What can hang from each mark:
Z37: Z241 Z696
Z900: Z163 Z241
Z123: Z900
Z241: Z37 Z439 Z900
Z696: Z37
Z163: Z439 Z900
Z439: Z163 Z241

Known rows, with every way that one mark hangs from another:
Z37{Z241{Z900{Z163}} Z696}: [ -2  -9  -5  20  24 -10  -6   7  -4  10  -2   3  -2  12  20   4   1   8
  -6  44  10   1   0  10  44 -14  -2  17   9   5  -8  -3   4   9 -11  25
   5  11  21   1   4  -7  11   6  -5 -13]
Z696{Z37{Z241{Z439 Z900{Z163}}}}: [-12 -12   2  19  25  -1 -19  -1  -1   8   0   4   2  22  25   3  -7   9
   2  46  10  -8   2   9  34  -3   2  18  -4  -4  -5   8 -12  17 -13  18
   2  12  14   4   9 -12  10   8  -4 -13]
Z696{Z37}: [ -1  -6  -1   6   0   1   1   1   1   3   1   0   2  16   5  -2  -1   7
   0   6   3 -14  -1   9  14   8   7   3  -8   0  -4   1  -3   9 -10  10
  -1  12   2  -7   1 -14  -1   8   6   8]
Z696{Z37{Z241{Z900}}}: [ -4  -2  -5  11   9  -1 -14   6   3  -1   3   2  -6  17  20   6  -6   5
   0  22   9 -21  -1   7  45   9  -6   8  -2  -3  -5   9  -6  10 -13  13
  -1  13   7   5  10 -16   1   9  -4  -6]
Z241{Z439 Z900}: [ -9   3  10  14  22  -8 -14   5   0   3  -3  -5   0  15  12   0   2   6
  -3   2   9   2   5   5  23  -3   4  16  10 -18  -3   5  -5  10  -4  17
   7   7  -1  19   8  -5   3  -3  -2 -15]
Z163{Z439 Z900{Z241{Z37}}}: [  3 -12  -7  -3   7 -17  -3 -10  -5 -12  -8 -10   9  17  16  -2   8  11
 -10  17   1  -6   2   3 -15  -4  -9   3   3  -2  -2   8   1  -9 -14  16
  -9  11   3  12 -14  -3   1   9  -2  11]
Z123{Z900{Z241{Z37 Z439}}}: [ -2  -1 -13  18  15 -15   8 -11  -1   4  -8 -12  11   5   9   1  19  10
   2  -1   7  -3   8  11  22   1  -4  13  17 -10  -3  16  -4  -4  -4   8
  -3  13   5   9   2  -5  13  -8   0   5]
Z900{Z163 Z241}: [  0 -15  -1  14   7  -3  -1  -9   1  -3  -8  -4  -3   9  -1  -5   2   8
  -6  27   0  -2   1   8   8 -11  -3   8  -4   0  -4   2   3   6 -11  11
  -1  10  26  -6   2   0   7   0   1  13]
Z439{Z163{Z900} Z241{Z37{Z696}}}: [  1 -12 -12  13  -4 -16   8   9  -4  29 -11   6  16  15  20   3  11   7
   6  31   8  -6   0  17  -8  -5  -9   5  13   7   1  10   8  -5 -11  17
   3  11  22   7 -17 -15   6  -1   3 -11]
Z696{Z37{Z241{Z439 Z900}}}: [ -9   1   0  13  24  -4 -18   2   1   2   3  -4  -1  16  21   6  -5   5
   5  21  12 -10   3   9  45   5   4  13  -3  -9  -5  10 -13   5 -11  11
   1  14   3   8  12 -14   2   4  -4 -20]
Z439{Z163 Z241{Z37{Z696} Z900}}: [ -6  -8 -10  21   4 -18 -12  11   3  34  -6   5   8  15  20   1  12   6
  10  27  13  -7   1  14  29 -10  -3  10  19  -1  -7  11   5  11  -4  15
   5   9  24  16 -10 -12   5   2   2 -13]
Z123{Z900{Z241{Z37}}}: [  1  -5 -19  14   2 -12  11  -9   0   8  -9  -9   4   7   6   2  18   9
  -4   5   3 -11   5  11  13   0 -11  12  15  -4  -3  14   3  -2  -7   8
  -4  11   7   7  -2  -9  12  -2   0  19]
Z696{Z37{Z241{Z900{Z163}}}}: [ -7 -13  -1  16  11   1 -17   1   0   5   2   8  -4  20  22   2  -6   7
  -3  45   8 -18  -1   8  30  -1  -4  15  -8   1  -4   6  -4  16 -16  17
   3  10  15  -1   8 -13   7  14  -5   2]
Z163{Z439}: [ -1  -9   2  -4  13  -4   2  -1   1 -11  -1  -6   1  15   8   0  -1   5
  -4  -3  -2  -3   5  -1 -16  -8   7  -2  -4   5  -7  -7  -3   7 -10  15
  -7   8  -7  -5  -1  -6   4  14   2  22]
Z163{Z439 Z900{Z241}}: [  4  -9  -1 -11  10 -12   0  -5  -2 -14  -9  -6  -3  17   7   1  -3   8
 -14  19   2  -6   3   0  -8  -6  -8   5   2  -3  -2   2   2 -17 -11  15
 -12   9   0   3  -8   0  -3   8  -5  20]
Z37{Z241{Z439} Z696}: [ -1   5 -11  14  25 -11   7   3   0  -1  -3  -9   9   4   9   9   3   5
  10  12  10   9   5  13  31  -7   7   5   3   5  -7  -5  -5  -6  -8  18
   0  16   7  -7   7 -11   8 -12   0 -33]
Z37{Z696}: [  2  -2  -5  10  10  -8  12   8  -3   5  -2  -3   4  10   5   0   6   5
  -1   6   3   2   0   9  17  -7  10   6   3   3  -5  -6   4  -2  -7  18
   1  12   6  -4  -2 -10   0  -3   6 -10]
Z900{Z241{Z37}}: [  1  -2 -14  17  -4 -10  -4  -6   0  -7  -6 -11   6  11   5  -4  15   8
   2   4   2  -5   3   8  16  -1  -4   2  -1  -4  -4   6   2   4 -10   8
   0  12  12   3  -1  -5   5  -4  -1  -7]
Z900{Z163 Z241{Z37{Z696} Z439}}: [ -5 -10 -13  25  15 -18   5 -12  -7   1  -9  -8  18  11   7  -6  16  11
   3  29   6  12   4  13  23 -14   8  12   6  -3  -5   3   0   6 -10  16
   3  15  27   1  -3  -1  12  -6   6 -18]
Z37{Z241{Z439{Z163} Z900} Z696}: [ -9   4  -8  14  26  -8 -16  10   3  21  -5  -1   0   7  20   9   0   4
  11  43  13   5   1  14  36 -18  -3  15  23  -1  -5   7  -3   1  -1  21
   1  10  14   7   8 -10   8 -11  -3 -30]
Z439{Z163{Z900} Z241}: [  0 -12   2   0  -2  -5  -7   8   3  25 -11   6   1  14   9   5  -2   3
   3  23   1 -15  -1  15 -23  -2 -13   4   8   8  -1  10   6  -5 -11  12
   1   9  14   1  -9 -12   1   1  -7   8]
Z241{Z37{Z696} Z439{Z163} Z900}: [-13  -2  -7  23  17 -13 -17  10  -4  32  -6  -2  13  14  22  -3  11   9
   8  25  10   8   1  11  30 -16   2  17  26  -8  -6   7   0  14  -2  22
   9   6  10  17  -5  -9   7  -7   8 -30]

Rows:
[ -5   1  -7  23  16 -16  11   3  -7   3  -5 -10  19  10  12  -2  16   9
   5  -4   5  11   2  11  22  -3  17   7  10  -4  -5  -5  -4  11  -6  18
   6  13   7   3  -3 -10   5  -7   9 -30] -> Z241{Z37{Z696} Z439}
[ -8 -22   5  13  13 -10 -14  -3  -5  -4   0   1   9  22  26 -10   7  13
 -12  23  -3  -2   3  -1  -6 -13   3  15   4  -1 -10  -3  -1  25 -12  24
   2   4   8  10  -5  -2  12  26  -1  12] -> Z241{Z37 Z900{Z163{Z439}}}
[ -1 -14  -4   9 -10 -10  -3   5   2  21 -12   3  10  14  17   0   9   7
   7  23   1 -14   1  17 -26  -1 -15   3   9   3   0  14   4   2 -14  13
   2  10  15  11 -14 -14   7   1  -7   8] -> Z439{Z163{Z900} Z241{Z37}}
[  3  -3 -22  22   3 -18   6  -4  -3  -6  -6 -11  11   9   7  -2  16   8
   1   8  10   2   1  12  35  -9   3   3   6  -1  -6   5   6  -4  -7  11
  -1  15  18   3  -6  -6   4 -11   4  -9] -> Z900{Z241{Z37{Z696}}}
[ -1 -21 -15  13  15 -19   7 -11  -5  -4  -6  -6  14  11  12  -7  11  12
  -6  37   4   7   2   2  10 -21   5   5   2   6 -10  -7   2   6  -9  17
  -5  11  22  -3 -11   0  10  10   7  10] -> Z900{Z163{Z439} Z241{Z37{Z696}}}
[ -4   2  -5   6  20 -10  14 -12   1   6  -8 -10   0   6   0   5   9   8
  -3   8   6   0   8  10  24  -1  -5  16  14 -11  -3  13  -3 -10  -3   7
  -8  11   3   5   6  -4  10 -10  -1  18] -> Z123{Z900{Z241{Z439}}}
[-10 -11   0  28  25 -17  -5   2  -9   9  -2   0  16  18  23  -6  13  13
  -4  26   8  13   2   9  36 -12  10  20  17  -9  -3   3  -2  23  -7  24
  10  10  19  16  -1  -4  13   4   7 -23] -> Z241{Z37{Z696} Z439 Z900{Z163}}
[ -1   0 -12  15  19 -23   8  -4  -9   5 -11 -13  16  13  13   0  12  11
   0  22  12   7   1  13  26  -4  -1  11  13  -8   3  11   2 -11  -9  18
   3  15  12  14  -9  -5  -1 -16   3 -26] -> Z163{Z900{Z241{Z37{Z696} Z439}}}
[ -9  -7   7  20  28  -7 -16  -1   0   4  -2  -1   0  13  18   4  -2   7
  -1  30   4   2   5   7  22 -11  -2  18   2  -5  -7   4  -7  13 -12  20
   7   9  12   8  13  -5  13   3  -8 -23] -> Z37{Z241{Z439 Z900{Z163}}}
[ -3  -9 -10  10  -6  -5 -12  -1  -1  13 -12  -4   4  11   8  -3   9   9
  -1  30   3 -13  -3  12 -14  -8 -19   7  16  -3   0  16   7  -7 -14  12
  -1   8  14   4 -11  -8   4  -8  -2   5] -> Z439{Z163{Z900{Z241{Z37}}}}
[ -5   2 -14   9  21  -4  -4   5   3  20  -6  -5   7   3   9   7   0   3
  16  35   8   4   3  15  12 -16   0   5  10   7  -9   1  -4   0  -6  18
   0  12  13  -5   5 -11   8 -15  -1 -34] -> Z37{Z241{Z439{Z163}} Z696}
[ -3   1 -17  21  16 -21   6  -5  -3   1  -7 -14  15   8   9  -2  15   8
   7  12   9  11   5  11  35  -9   6   3  10  -6  -6   6  -2  -1  -5  10
  -2  15  15   5  -2  -6   4 -14   8 -22] -> Z900{Z241{Z37{Z696} Z439}}
[  0   3 -11  16  22 -13  -3  12   0   6   0  -3  -2  10  20   8   3   5
  -1  24  12   0   0  10  49  -4  -5  11  11   2  -8   0   3  -1  -8  21
   2  11   9   7   3 -12   3   2  -6 -31] -> Z37{Z241{Z900} Z696}
[ -2 -24  -7   9   5  -9  -8 -13  -1 -10  -6  -6  10  17   9 -11  10  12
  -7  27  -6   0   4   1 -14 -16   1   6  -9   3  -9  -3  -1  11 -12  16
  -6  10  16  -1  -7   0  14  10   0  21] -> Z900{Z163{Z439} Z241{Z37}}
[ -7 -22  -2   2  21  -3 -17  -5   0   0   3   7  -2  23  26   2 -12   9
  -6  48   3 -15   0   1  20  -8  -3  16  -9   5  -9   0  -9  15 -16  19
  -5  11   7  -4   3 -10   9  28  -5  16] -> Z696{Z37{Z241{Z900{Z163{Z439}}}}}
[ -9   2  -4  23  22 -20  -7   7  -7   8  -1  -7  14  14  21  -2  15  10
   2   8  11   9   4  10  41  -3  12  15  17 -13  -6   4  -2  14  -5  22
   8  11   7  20   0  -7   6  -3   9 -28] -> Z241{Z37{Z696} Z439 Z900}
[ -3 -16  -6  28  13 -22   0   5  -4  14  -6   6  11  21  26  -3  13  10
   0  31  11   1   3  12  31  -7   3  17   8  -3  -6   3   5  16  -8  19
   7  12  29  10  -8 -10  11  11  -2 -11] -> Z439{Z241{Z37{Z696} Z900{Z163}}}
[ -8  -6  -8  13   8 -15   0   7  -7  25  -9  -2  21  13  19   0  11  10
   4  30   7   4  -1  16  -7 -11   0  12  23  -2   1   7   2  -2  -8  23
   4   9  12   5 -13  -9   6 -13   7 -24] -> Z241{Z37{Z696} Z439{Z163{Z900}}}
[  0 -25   4   0  13 -10   5  -4   2  -3  -5   3   4  18   6  -2  -4   7
  -4  22  -3  -3   7   2 -14 -11   7   5 -13  12  -9  -6  -2  12 -12  15
  -3   8  14   0  -6  -3  11  22  -5  26] -> Z900{Z163{Z439{Z241}}}
[ -1 -10  -8  11  18 -28   0   6  -2   3  -3   0  12  21  27   0   9   8
   1  10   9   1   6   1  30  -5   9   9   8   0  -9   1  -1   7  -5  17
  -2  11   7  13 -10  -9   5  20   1  -2] -> Z163{Z439{Z241{Z37{Z696} Z900}}}
[ -4   0 -10   4  24  -9  -4   8  -2  24 -10  -1  10   7  14  11   0   6
   7  47   8  -1  -1  17   3 -11  -9   8  18   9   0   4   0 -15 -12  24
   1  13   8   2  -2 -12   7 -13  -1 -30] -> Z37{Z241{Z439{Z163{Z900}}} Z696}
[  1 -19  -6  -6  20 -10  10 -15   1   5  -8  -2  -3  13   6  -1   4  12
 -15  32   2  -6   5  -1   1 -20  -8  15   6   3  -9   3   1   1  -9  15
 -11   7   9  -3  -2   2  16  13  -1  51] -> Z123{Z900{Z163{Z439} Z241}}
[ -5  -3  -7  10  15   1  -2  -4   1  -4   0  -6   4  13  10   5  -5   4
  11  19   6  -9   3  11  28   3   7   3 -15  -1  -2   1 -13   4 -13  11
  -2  16   4  -6  11 -14   5   1  -2 -15] -> Z696{Z37{Z241{Z439}}}
[ -1 -12   7   2  16 -14  -9   5   3   1  -3   0  -3  21  19   4  -3   4
  -3   5   3  -6   5  -2   9  -4   4   8  -2   0  -7   2  -3   5  -6  11
  -4   8   3  12  -3  -5   0  22  -7  11] -> Z163{Z439{Z241{Z900}}}
[ -6 -13 -12  19  18 -15  10 -17  -6   6  -9  -7  12   9   9  -3  19  14
  -3  28   4   0   5  12  14 -11  -5  21  10  -6  -4  15  -4   4  -8  11
   1  10  17   5   3  -2  23   0   0  18] -> Z123{Z900{Z163 Z241{Z37 Z439}}}
[  3 -10 -17   2  13 -25   8  -5  -9  -6 -10  -9  11  15  16  -2   9  12
 -11  22   4   2   1   6   8  -8  -4   6  10   1  -2   4   4 -15 -12  19
  -8  14   8   5 -18  -5  -2   2   3   2] -> Z163{Z439 Z900{Z241{Z37{Z696}}}}
[-11   1  -1  12  21   0 -26   7   7  19  -4  -2  -1  10  17   9  -2   4
  10  31   7  -5   2  12  14 -14  -8  12  16  -4  -6   9  -6   6  -8  14
   1   6  11   7   9  -9  11  -8  -9 -18] -> Z37{Z241{Z439{Z163} Z900}}
[  6  -5 -15  18   3 -20  15   5  -3   9  -5  -3  14  12  12   2  16   5
   9  -6   6   1   5  13  31   2  10  -1   1   6  -4   1   4   7  -8  12
   6  16  18   4  -8 -14   4   4   2 -17] -> Z439{Z241{Z37{Z696}}}
[ -4 -21  -1  27   5 -15  -9   1  -1   4  -4   4   6  20  21  -6  14   9
  -2  20   6  -7   5   8  10  -2  -3  12  -2  -1  -5   7   2  24 -11  12
  10   9  24  16  -4 -10  14  16  -6   2] -> Z439{Z241{Z37 Z900{Z163}}}
[ -8  -2 -12  17   9 -10  -1   4  -2  25  -6  -5  21   7  10  -3  15   9
  14  21   2   6   1  15   2 -14   8   7  18  -1  -4   1   0  13  -4  17
   4  10  10   2  -5 -11   8 -12  10 -25] -> Z241{Z37{Z696} Z439{Z163}}
[-13  -4  -6  11  15   2 -29   6   5  21  -1   1  -1  16  20   7  -8   5
  14  45  11 -14   2  11  28  -3  -7  16   7  -6  -4  13  -9  12  -8  12
  -1  10   9   2   9 -15   2   1  -3 -17] -> Z696{Z37{Z241{Z439{Z163} Z900}}}
[ -5   1 -10  23  12 -19  -3   9  -5   8  -2  -2   9  16  20  -3  15   9
  -3  11   8   0   0   8  40  -1   4  12  16  -7  -5   3   3  12  -6  20
   6   9   7   8  -5  -9   4   3   5 -20] -> Z241{Z37{Z696} Z900}
[ -3 -21 -13   4  13 -13  11 -17  -3  -2  -6  -3   7  12  15  -5  14  13
 -12  30  -1  -7   4   2  -8 -17  -6  15   7   3 -10   3   0   4 -11  16
  -9  10  10   1  -4  -2  21  17   0  41] -> Z123{Z900{Z163{Z439} Z241{Z37}}}
[ -5  -4  -1   2  14  -2 -13   4   2  17  -8  -1   4   9  11  10  -4   4
   5  37   2  -7   0  17 -15  -7 -15   8  10   2   1   8  -5  -6 -13  21
  -1   9   4   3   3 -13   8  -5  -8 -15] -> Z37{Z241{Z439{Z163{Z900}}}}
[-13  -1   7  11  17  -1 -29   8   3  22  -4   1  -2  13  11   0   0   6
   4  17   6  -2   1   6   3 -12  -4  12  19 -11  -5   9  -2  16  -3  15
   4   3   5  11   5  -5   6  -7   1  -4] -> Z241{Z439{Z163} Z900}
[  4 -14 -10   0  12 -27  16   3  -8   7  -7  -1  19  20  24   4   8   8
  -4  14   6  -1   2   7  -4   2   2   7   4   5  -1   0   3  -6 -11  21
  -4  13   9  10 -18 -11   1  16   0   1] -> Z163{Z439{Z241{Z37{Z696}}} Z900}
[ -3 -13  -1   8  13 -19  -8   2   2  -3  -2  -2   7  20  25  -2   8   7
  -1  -1   4  -8   7  -1  10  -2   4   6  -3  -4  -9   8  -3  12  -8  12
  -3   9   5  19  -8  -9   6  23  -7   6] -> Z163{Z439{Z241{Z37 Z900}}}
[  0  -5  -8  25  13 -24  -2  10  -2  13  -4   0   8  18  21   1  14   7
   3   3  13  -1   4  10  43   1   3   8   9  -3  -4  10   3  11  -6  14
   5  14  17  15  -5 -10   6   7  -1 -15] -> Z439{Z241{Z37{Z696} Z900}}
[ -7  -5   0  22  35 -13  -9   4  -5   8  -3   0   4  12  18   4   1   8
   0  43  13  10   3  10  41 -15   3  21   8   0  -7  -2  -4  10  -9  26
   5  12  19   6   6  -5  12  -1  -4 -32] -> Z37{Z241{Z439 Z900{Z163}} Z696}
[ -1  -7 -18  13   1 -14  -2   2  -3  19 -13  -3   9   9  13   0  10  10
  -1  41   8  -4  -5  17   0 -13 -16   8  20   1  -1  13   9 -15 -10  18
  -3  10  21   6 -14  -9   0 -12   3 -14] -> Z439{Z163{Z900{Z241{Z37{Z696}}}}}
[  0 -24  -9  10  12 -23  15  -2  -5   3  -4   3  18  17  18  -5  10  10
   2  23   2   4   4   5   6 -12  13   7  -5  12 -10  -7   0  15 -11  18
  -2  13  21   1 -13  -7  13  21   5  11] -> Z900{Z163{Z439{Z241{Z37{Z696}}}}}
[ -4 -10  -2  11  24  -8  11 -14  -2  13 -10  -4   1   8   2   0   6  10
  -6  32   6   0   4  11  15 -12  -8  21  13  -7  -5  10  -2   1  -6  13
  -1  10  14   2   6   0  17  -6  -2  22] -> Z123{Z900{Z163 Z241{Z439}}}
[ -4 -15  -5   8  34 -13  -7   3  -2   2   1   3  -2  14  24   4  -4   9
  -9  47   7   3   1   1  28 -19   0  13   4   8 -11  -6  -1   6 -11  28
  -4   9   9  -3   0  -4  14  19  -3  -2] -> Z37{Z241{Z900{Z163{Z439}}} Z696}
[  5 -13   5  -8  10 -14   9   3  -1  -3  -6   0   3  20  11   5  -4   6
  -6   7   1  -9   4   3 -20   0  -1   3  -6   5  -2   2   0  -8 -12  17
  -6  11   1   5 -12  -8   2  19  -7  16] -> Z163{Z439{Z241} Z900}
